Each row comes from the steps of one walk. Every step used is in the known rows, and no mark comes twice. Write the walk behind each row, first mark first.
Known rows
y/k: [  5   0  17  -6   6  25  47   7  -5  11 -23  -9  -8   1  13  -8 -24 -14
   0  15  10  -4   0]
w/y: [ 12  -5   5  55  35  12   7  10 -10  16  -2 -23 -20   9   5   3 -13 -17
  15 -12 -13   3   8]
z/c/x/k: [-40  28  20  25 -16  32 -78   8 -33   4  28 -31  30  30 -12   4 -10  -7
  -5  63  17 -20 -31]
c/z: [ -4 -13 -20   1  -1  20  -7  -3  -9   2  24  -8 -10   9  42 -11  20   7
  24  -6  27   0  41]
z/c: [-26  18  -3  -3  11  -9   8  16   1   0   8   5 -14   2  -2  16   3 -13
  24  56  -7   5 -19]
z/c/x/w/y: [-69 -23  33  80  25  26 -12 -10 -10  19  31 -47   1  45 -17   0  -9 -27
  16  49   7   1  -3]
z/w/y: [  4  -4 -11 -18  50   0  17  34   6   6  17 -33 -33  19   1  10 -11 -13
  28 -13 -15   6   1]
y/k/x/w/b: [-18 -36  63 -14  27  50  31 -12 -25   4 -28 -84 -87  36 -44 -29  -7  16
  40   4  12 -12  16]
n/k/x: [ 15   6  10   6   0  22  21   4  -4   4  14  -3 -46   5 -43  -1  35  23
  49  20  16   3 -16]
c/x: [-10   2   7  41 -11   2 -15   2 -20  12  21 -14  36  19  -2  -3 -13 -11
 -29   8  16  -4  -9]
n/k/x/w/z: [-24 -35  41 -10  12  65  27 -25  -2  33  19 -16 -63  43 -24 -16  27  23
  61  -1  32   9  49]
z/c/x/k/n: [-49  40  40   8 -11  36 -85  11 -44  -2  19 -17  15  19 -27  12   8  -4
   0  16  17  -2 -39]
y/k/n: [ -8  13  41 -23   9  31  41   9 -11   5 -32   3 -28  -6  -1  -1  -5 -10
   1 -37  12  13 -16]
z/c/x: [-40  18   6  39   1  -5  -6  16 -13  12  28 -16  22  18  -3  16  -8 -25
  -6  62  11   1 -30]
z/w: [ -8  -2 -14 -75  19 -11  11  25  16 -15  18 -12 -12   8  -3   7   0  -2
  13   0   2   0  -1]
y/w/x/k/n: [-56  50  64 -28  -3  60 -40   9 -36 -30 -22 -40 -34  34 -24 -19   3  10
  33 -42 -16   0 -14]
n/k: [  1   1 -14   4  -3  11  26  -5  11   7   3  -1   5  -1 -13   3  26  -5
  15  14  12  -2   5]
k/x: [ 12   5  18  -1   6  11  -8   8 -17  -5  13  -4 -54   8 -35  -9   8  27
  36   4   3   7 -21]
w/x: [ 11   3   6   4   2  13  14   9  -1 -11   7 -33 -13  32  -3  -2 -12   8
  17  -5 -23  -1 -23]
c/x/k: [-13   9  22  34 -28  37 -87  -8 -37   2  23 -34  41  28 -13 -16 -16   7
 -24  10  20 -23  -9]
n/k/x/w/b: [-21 -38  33   1  15  36  20 -24 -10   9  -4 -74 -70  33 -68 -15  45  24
  55   9  14  -7  16]
x/w/b: [-33 -46  25  -7  14  13  -6 -27  -7   0 -20 -72 -23  27 -26 -13   9   0
   6 -15  -5 -17  34]

Which walk is each row?
[-36 -40  32 -14  12  40   4 -33   0  29   2  -8 -16  35  17 -16  -9  -2
   8 -22  13   2  64] => x/w/z
[-29 -29  60 -18   4  55  25 -23  -7  -2  -9 -28 -62  27 -46 -31  -4  21
  38  13  22   2   1] => y/k/x/w
[-26 -39  44  36  32  56  34 -21   7  20 -20 -48 -33  28  -1 -21 -24 -19
  16   0   4  -4  30] => x/w/y/k
[ -1  25  42 -23 -11  53 -62   2 -27 -28  -3 -38 -25  32 -25  -3   6  28
  22 -48 -18  -2 -32] => w/x/k/n
[-17   7   7 -97   5  68 -57  23 -27 -37  36 -54 -49  55  13  -5  26  36
  58 -62   9  -1   5] => c/z/w/x/k/n
[-19 -16 -33 -71  15  11   7  22   8 -11  41 -17 -27  23  38  -5  17   6
  37 -13  29   3  33] => c/z/w
[-34  12  18  33  19  14  17  23 -32  51  29  -7   7  35  39  16 -23 -35
   3  43  12  11  11] => w/z/c/x
[-20 -39  45  -7  20  25 -13 -17 -26  -5  -7 -74 -78  35 -58 -21  14  30
  42  -9   1  -5  14] => k/x/w/b
[-13  20  37 -26 -11  41 -78  -6 -27 -14 -11  -3  -8   1 -23  -3  12  18
   2 -48   9  -2  -8] => x/k/n
[-32 -29  41  -9   0  34 -24 -30  -2 -18  14 -15 -54  23 -55 -21  21  38
  40   2  14   1   2] => k/x/w
[-32  21  33  23   3  55 -56  17 -48  39  30 -22  20  44  32   4 -27 -19
   6  46  21 -11  12] => w/z/c/x/k
[-43  36  44 -11  -5  54 -42  10 -25 -24 -12 -55 -19  43 -12 -25 -20   8
  37   8 -18 -17  -1] => y/w/x/k
[ 15  -3  24  47  37  36  55  16 -11  28 -22 -33 -28  10  20  -7 -37 -28
  14   3  -6   2   7] => w/y/k
[-74  38  32 -13  38  16  50  33 -21  31 -10   5 -42  24  42   7 -14 -44
  46  41  -1  18  41] => y/w/z/c
[-30 -30  27  -7  -4  45   5 -31  12  -5  21 -17 -46  25 -68 -18  43  33
  56  18  27   0   5] => n/k/x/w
[  5  -4  12 -27  56  22  65  37   4  13  -7 -44 -45  22  16   1 -38 -31
  28   0  -5   3   4] => z/w/y/k
[-44  22  36  -6  29  24  42  14 -23  31 -16   4 -32  19  43 -13 -16 -30
  19 -13   1  15  63] => y/w/z
[ 19   0  30 -21  67  36  60  46 -17   9   6 -45 -96  26 -18  -8 -26  -3
  64   4  -6   9 -20] => z/w/y/k/x
[-49 -38  41  26  -1  46 -10 -29 -16  38  23 -21  24  52  16 -20 -17 -11
 -19 -14  33   0  53] => c/x/w/z
[-96  60  80   5  16  61 -40  25 -70  31   4 -16 -17  41  14  -2 -10 -33
  21   3  17  12  21] => y/w/z/c/x/k/n
[  1   2 -11 -71  17   2  25  32  17 -23  23 -45 -25  44  -6   3  -8   6
  32  -6 -21   1 -27] => z/w/x
